Known rows, with every way that one mark hangs from another:
z706{z397}: [ 4.78  0.16  0.57  2.61 -2.16  2.02  1.40  1.99  0.19  0.03  2.35  2.55
  1.24 -0.10 -1.25 -0.33 -0.19 -3.02 -2.12 -0.75  0.69 -1.41 -2.74  1.21]
z287{z242{z97{z298} z739}}: [ 3.58 -0.21  1.12  0.14  0.07 -3.07 -0.55  2.18 -0.55 -1.41  2.17  1.83
 -0.71  1.60 -0.76  0.10  2.17 -0.18 -0.02  0.00 -1.92 -1.65 -5.61  2.07]
z483{z298{z397} z869{z739{z242}}}: [ 2.57  0.03 -0.41  0.49 -0.73  1.49  0.12  1.47 -0.94 -0.01  1.38 -0.37
  1.42  2.24 -0.47  0.46  0.84 -2.52 -1.45 -1.51  0.12 -1.54 -1.27  3.29]
z739{z869{z483{z298}}}: [ 3.82 -0.15  2.20 -0.13 -0.76  1.81  1.38  2.55  1.92 -0.74  2.24  1.11
 -0.58  1.08 -1.22  0.21  1.95 -2.13 -4.30 -0.84  2.37 -1.91 -3.98  3.51]
z97{z298{z397 z483}}: [ 4.34 -0.08  0.52  0.74 -0.77  2.82 -0.71  1.75  0.62  0.60  2.10  0.22
  1.66  0.55 -1.08  0.78  0.13 -1.53 -2.07 -0.79 -0.85 -1.73 -2.18  1.77]
z739{z242 z869{z483}}: [ 3.04  0.97  1.34 -0.37 -0.46  2.74  2.99  2.42  2.87  0.30  1.64  2.02
  0.47  1.55  0.34 -1.46  0.64 -2.39 -2.55 -0.62  2.62 -1.29 -3.72  2.44]
z287{z242}: [ 3.98  0.31  0.05  1.49 -2.14  1.03  1.09  2.80  0.13 -1.49  1.28  3.10
  0.69  1.15 -1.09 -0.31  0.84 -1.32 -1.62  0.39 -0.59 -1.15 -3.85  1.17]
z869{z483{z298} z739{z242}}: [ 2.74  1.27  1.03  0.22 -0.99 -0.04  2.39  2.72  1.00 -1.61  1.14  1.25
 -0.89  1.70 -0.67  0.45  1.57 -2.29 -2.87 -1.74  0.10 -1.41 -2.53  3.64]
z298{z397{z706} z483}: [ 3.68  0.19 -0.43  0.23 -0.35  4.82 -0.44  1.64 -0.15  1.32  1.67  1.46
  2.60  1.73 -2.05  0.29 -1.38 -1.79 -2.56 -0.85 -1.13 -0.83 -1.92  2.03]
z242{z97 z739}: [ 4.41  0.22  1.02  0.70 -0.24 -0.85  0.33  1.72 -0.34  0.28  3.14  3.12
  0.88  1.15 -0.58 -0.67  2.23 -1.15 -1.31  1.00 -0.93 -1.01 -4.50  2.42]
z242{z97{z298} z739{z869}}: [ 3.61 -0.48  2.13 -0.59  0.67 -1.72  0.31  1.52  0.94 -0.08  3.14  1.21
 -0.30  0.87 -0.81 -0.50  2.92 -0.83 -0.93 -0.23  0.84 -1.78 -4.57  2.94]
z97{z298{z397{z706} z483}}: [ 3.01 -0.09  0.17 -0.01  0.01  3.11 -0.52  1.23 -0.07  0.87  1.64  0.19
  1.19  1.06 -1.88  1.45 -0.89 -1.44 -2.00 -1.64 -1.54 -1.21 -1.82  2.28]
z869{z483 z739{z242}}: [ 2.43  1.61  0.53  0.24 -1.18  0.39  3.16  3.13  1.40 -1.07  0.72  1.89
  0.11  2.06 -0.07 -0.86  0.80 -2.10 -2.33 -0.63  0.74 -0.70 -2.74  2.31]
z242{z97{z298{z397 z483}} z739}: [ 4.47 -0.40  1.07 -0.32  0.89  0.02 -2.05  1.28 -0.02  1.41  2.96  0.11
  1.58  1.62 -0.70 -0.17  1.00 -0.45 -0.94 -0.49 -1.87 -2.01 -4.00  2.55]
z483{z869{z739{z242{z97{z298}}}}}: [ 1.90  0.76  0.92 -0.03  0.65 -2.01  1.47  1.38 -0.41 -0.97  1.27  0.19
  0.39  1.73  1.73 -0.08  2.02 -1.75  0.45 -1.29  0.53 -0.91 -2.24  3.26]
z397{z706}: [ 3.10  0.60  0.13  1.14 -1.27  2.42  1.84  2.06 -0.28 -0.36  1.86  3.15
  0.63  0.70 -1.81  0.84  0.42 -2.21 -2.39 -0.25 -0.53 -0.30 -2.24  2.34]
z298{z483}: [ 4.52  0.61  0.83  0.85 -1.11  3.31  1.07  1.85  0.91 -0.41  1.90  2.49
  2.33  0.79 -0.81 -0.26  0.69 -1.62 -2.71  0.30  0.08 -1.01 -2.68  1.84]
z739{z242{z97{z298{z397}}}}: [ 3.54  0.71  0.16  0.70 -0.03  1.09  0.15  0.94  1.03  1.94  2.85  0.72
  0.12  0.25  0.35  0.14  0.56 -2.34  0.94 -1.66 -1.90 -1.27 -2.54  2.71]
z97{z298{z483{z869}}}: [ 3.54 -0.29  1.69  0.23 -0.05  1.86  0.48  1.39 -0.29 -0.83  1.55 -0.03
  2.05  1.29  1.08  0.80  1.12 -1.36 -2.37 -0.11  1.44 -1.51 -2.41  2.30]
z97{z298{z397}}: [ 4.23 -0.15  0.12  1.50 -1.69  1.47  0.21  2.02  0.55  0.60  2.74  0.72
  0.30 -0.13 -1.43  1.16  0.75 -2.05 -1.64 -0.42 -1.10 -1.44 -2.20  1.63]
z97{z298{z397{z706}}}: [ 2.96  0.00 -0.19  0.93 -0.92  2.03  0.23  1.74 -0.29  0.64  2.08  0.91
 -0.04  0.57 -2.15  1.78 -0.30 -2.03 -1.54 -1.24 -1.49 -0.93 -1.75  2.19]
z242{z97}: [ 4.49  0.73  1.01  1.22 -0.81  0.66  1.01  1.70  0.52  0.48  2.67  2.93
  0.97  0.24  0.02 -0.53  1.88 -2.09 -1.14  0.25 -0.46 -0.71 -3.53  2.40]

Rows:
[ 2.39  1.24  0.85  0.22 -0.04 -2.14  1.79  1.63  0.84 -0.97  1.54  1.14
 -0.67  0.74  0.46 -0.04  1.95 -1.92  0.51 -1.83 -1.18 -1.06 -2.35  2.95]	z869{z739{z242{z97{z298}}}}
[ 3.77 -0.33  1.28 -0.78  0.93 -1.91 -1.16  1.93 -0.19 -1.22  1.67  1.12
  0.68  2.19 -0.38 -0.33  1.39  0.51 -0.47 -0.25 -1.94 -2.21 -5.38  2.36]	z287{z242{z97{z298{z483}} z739}}
[ 3.98  0.05  1.67  0.52  0.00 -2.17  0.25  1.69 -0.21 -0.35  3.17  1.73
 -0.61  0.59 -0.44  0.46  2.59 -0.92 -0.72  0.12 -1.35 -1.46 -4.24  2.76]	z242{z97{z298} z739}
[ 2.25  0.42  0.64  0.42 -0.80  0.49  1.40  1.42 -0.66 -1.63  1.08  0.65
  0.55  1.87  0.05  0.69  1.83 -2.30 -1.90 -1.21  0.85 -1.39 -1.37  3.52]	z483{z298 z869{z739{z242}}}
[ 2.63  0.92  0.13  0.30  0.14 -1.17  0.36  1.61  0.62  0.65  1.92  0.10
  0.05  1.06 -0.24 -0.26  0.79 -1.95  0.93 -2.08 -1.70 -1.33 -2.13  2.85]	z869{z739{z242{z97{z298{z397}}}}}
[ 3.03  0.59  1.58 -0.47  0.90  0.31  1.68  0.91  2.37  0.74  2.39  1.19
 -0.23  0.25  0.80 -0.72  1.93 -2.29  0.41 -1.69  0.79 -1.52 -2.98  3.27]	z739{z242{z97{z298}} z869}
[ 2.57 -0.56  0.21 -0.27  0.44  3.41 -1.01  1.19 -1.25  0.78  1.37 -0.95
  2.25  2.14 -0.40  1.36 -0.77 -1.56 -2.18 -1.20  0.25 -1.32 -1.88  2.63]	z97{z298{z397{z706} z483{z869}}}
[ 4.05 -0.44  1.16 -0.06 -0.68  2.95 -0.17  2.48  1.75  1.06  2.61  0.17
  0.15  1.37 -1.78  0.06  0.88 -2.38 -4.07 -1.27  1.87 -2.06 -3.79  3.00]	z739{z869{z483{z298{z397}}}}
[ 3.70 -0.51  2.30 -0.51 -0.27  0.36  0.83  2.64  1.32 -0.61  2.46  1.49
 -0.57  1.92 -1.88 -0.09  2.23 -1.30 -4.44 -0.02  2.04 -2.20 -4.94  3.44]	z242{z739{z869{z483{z298}}}}
[ 3.71 -0.04  1.82 -0.45 -0.36  0.64  1.66  2.97  1.52 -0.20  2.29  2.05
  0.60  2.19 -1.05 -1.40  1.76 -1.10 -3.94  0.77  2.56 -1.41 -5.17  2.24]	z242{z739{z869{z483}}}
[ 3.20  0.60  1.92 -1.33  1.70  1.49  0.88  0.55  2.76  0.80  1.91  0.56
  0.98  0.91  1.07 -1.12  1.20 -1.79 -0.08 -2.01  0.92 -2.02 -3.05  3.50]	z739{z242{z97{z298{z483}}} z869}
[ 3.59 -0.13 -0.38  1.08 -0.95  3.22 -0.61  1.35 -0.72  0.90  2.57  1.35
 -0.06  0.71 -3.13  1.90 -0.09 -2.54 -2.66 -1.53 -1.59 -1.26 -1.81  3.26]	z483{z298{z397{z706}}}
[ 2.78  0.87  2.28 -1.21  1.00 -0.08  1.99  1.76  2.94  0.64  2.23  0.73
 -0.97  1.05  1.22 -0.82  1.60 -2.11 -0.72 -1.79  1.78 -1.64 -4.09  3.57]	z739{z242{z97{z298}} z869{z483}}
[ 2.29  0.04 -0.37 -0.32  0.31  2.80 -0.64  1.81 -1.90 -0.01  0.62 -0.27
  3.68  3.53 -1.03  0.00 -1.01 -1.30 -2.75 -1.01  0.67 -0.67 -1.58  2.14]	z298{z397{z706} z483{z869{z739}}}
[ 3.51 -0.73  0.63  0.00 -0.93  0.02  0.63  2.91  0.60 -1.43  1.64  2.53
  0.91  2.39 -1.91 -1.58  1.40 -0.52 -1.99  0.70  0.95 -1.80 -5.24  1.45]	z287{z242{z739{z869}}}
[ 4.46 -0.04  0.97  0.27  0.49  1.52 -1.39  1.06  0.73  1.54  2.70  0.14
  1.59  0.88 -0.16  0.06  0.43 -1.31 -0.94 -1.28 -1.33 -1.76 -3.10  2.53]	z242{z97{z298{z397 z483}}}
[ 2.52  0.29  0.21 -0.05 -0.70  0.93  0.08  2.84 -0.65 -0.56  1.20  0.25
 -0.65  2.20 -3.19  1.49 -0.11 -1.89 -3.86 -2.16 -0.56 -1.13 -2.51  3.49]	z869{z483{z298{z397{z706}}} z739}
[ 3.31  0.12  0.74 -0.32  0.72  1.41  0.19  0.95  2.26  2.07  2.66  0.22
  0.28  0.50  0.19 -0.96  0.79 -2.52  0.69 -2.00  0.16 -1.72 -2.99  2.94]	z739{z242{z97{z298{z397}}} z869}
[ 2.13 -0.58 -0.39  0.55 -0.49  1.46 -0.75  1.77 -2.25 -0.56  1.23 -0.25
  0.94  2.43 -2.16  1.75  0.35 -2.12 -2.94 -1.59  0.11 -1.19 -1.50  3.38]	z483{z298{z397{z706}} z869{z739}}
[ 3.94 -0.25  1.65 -0.13  0.53 -0.28  0.58  1.82  0.90  0.47  3.16  2.57
  1.10  1.54 -0.76 -1.72  2.34 -1.13 -1.52  0.53  1.09 -1.40 -4.97  2.77]	z242{z97 z739{z869}}
[ 3.87 -0.26  0.18  0.73 -0.67 -0.64 -1.36  2.25  0.09  0.19  2.33  0.71
 -0.05  1.08 -0.60  0.16  0.56 -1.16  0.52 -1.02 -2.05 -1.74 -4.21  1.96]	z287{z242{z97{z298{z397}}}}
[ 2.27  0.99  0.55  0.07  0.36 -0.53  1.63  1.43 -0.41 -0.43  1.37  1.25
  1.65  2.22  1.71 -1.24  1.51 -2.03 -0.05 -0.66  0.76 -0.62 -2.50  2.91]	z483{z869{z739{z242{z97}}}}
[ 2.20  1.52  1.41 -0.64  0.39 -2.45  2.16  2.43  1.32 -0.81  1.27  0.48
 -1.25  1.66  1.03 -0.21  1.70 -1.69 -0.41 -1.97 -0.16 -1.09 -3.34  3.34]	z869{z483 z739{z242{z97{z298}}}}
[ 3.10  0.30  0.95  0.21 -0.45  1.28  0.97  2.17 -0.85 -1.74  0.70  0.51
  3.16  2.62  0.21 -0.63  0.96 -1.08 -2.86  0.06  1.83 -0.90 -2.26  2.02]	z298{z483{z869{z739}}}
[ 3.29 -0.43  0.11  1.04 -1.11  0.89 -0.66  1.81 -1.71 -0.66  1.83 -0.43
  1.40  1.92 -1.37  0.79  1.30 -1.91 -2.69 -0.92  0.54 -1.43 -2.00  2.88]	z483{z298{z397} z869{z739}}
[ 4.03 -0.87  1.45 -0.47 -0.24  1.61 -0.80  2.47  0.99  0.91  2.93  0.40
  0.09  2.26 -2.45 -0.39  1.32 -1.35 -4.23 -0.48  1.31 -2.49 -4.81  3.22]	z242{z739{z869{z483{z298{z397}}}}}
[ 3.57  0.31  0.42  0.59 -1.46  0.37 -0.07  3.09  0.16 -0.58  1.75  0.22
 -0.21  2.00 -2.04  0.76  0.92 -1.91 -3.90 -1.28 -0.04 -1.66 -3.08  2.98]	z869{z483{z298{z397}} z739}
[ 2.96 -0.85 -0.28  0.70 -0.53  3.45 -0.95  1.13 -1.74  0.87  2.08  0.25
  1.10  1.74 -1.65  1.98  0.04 -2.47 -2.79 -1.05 -0.06 -1.21 -1.66  3.40]	z483{z298{z397{z706}} z869}
[ 3.82  0.71  0.38 -0.21  0.82  2.19 -0.48  0.66  1.30  2.13  2.39  0.16
  1.56  0.96  0.69 -0.43  0.00 -1.82  0.58 -2.03 -1.86 -1.70 -2.41  2.98]	z739{z242{z97{z298{z397 z483}}}}
[ 3.79 -0.53  0.85  0.29 -0.23  3.02 -1.04  1.19 -0.60  0.63  1.97 -1.09
  2.65  1.55  0.30  0.69  0.18 -1.45 -2.00 -0.25  0.75 -1.86 -2.17  2.02]	z97{z298{z397 z483{z869}}}
[ 3.45  0.78  1.09 -0.24  0.47  1.78  1.89  1.11  2.42  1.14  2.51  2.41
  0.92  0.81  0.64 -1.92  1.41 -2.40 -0.24 -0.94  1.13 -1.16 -3.26  2.93]	z739{z242{z97} z869}
[ 3.10 -0.35 -0.25  0.01  0.27  5.01 -0.93  1.26 -1.42  1.27  1.41  0.33
  3.61  2.72 -0.37  0.35 -1.23 -1.67 -2.62 -0.55  0.53 -0.84 -2.05  2.25]	z298{z397{z706} z483{z869}}
[ 3.54 -0.38  1.71 -1.25  0.93 -1.49  0.03  3.16  0.87 -0.69  1.83  1.96
  0.27  3.40 -0.27 -2.20  1.51 -0.21 -1.97  0.24  1.45 -1.83 -7.16  2.37]	z287{z242{z97 z739{z869{z483}}}}
[ 4.21 -0.87  0.28  1.31 -1.26  2.91 -0.97  1.30 -1.07  0.64  2.58  0.30
  1.49  1.19 -0.82  1.16  1.08 -2.39 -2.62 -0.11  0.58 -1.83 -2.29  2.82]	z483{z298{z397} z869}
[ 2.40  0.63  0.88 -0.11  0.40 -0.87  0.65  1.01 -0.86 -0.71  1.62  0.53
  0.54  2.07  0.96  0.05  2.27 -2.21 -0.60 -1.65  0.37 -1.28 -2.30  4.26]	z483{z298 z869{z739{z242{z97}}}}
[ 2.10  0.81  0.12  0.52 -0.91  0.69  2.40  1.98 -0.49 -1.08  0.87  1.16
  1.93  2.22  1.02 -0.54  1.29 -2.11 -1.23 -0.24  1.39 -0.51 -1.69  2.23]	z483{z869{z739{z242}}}
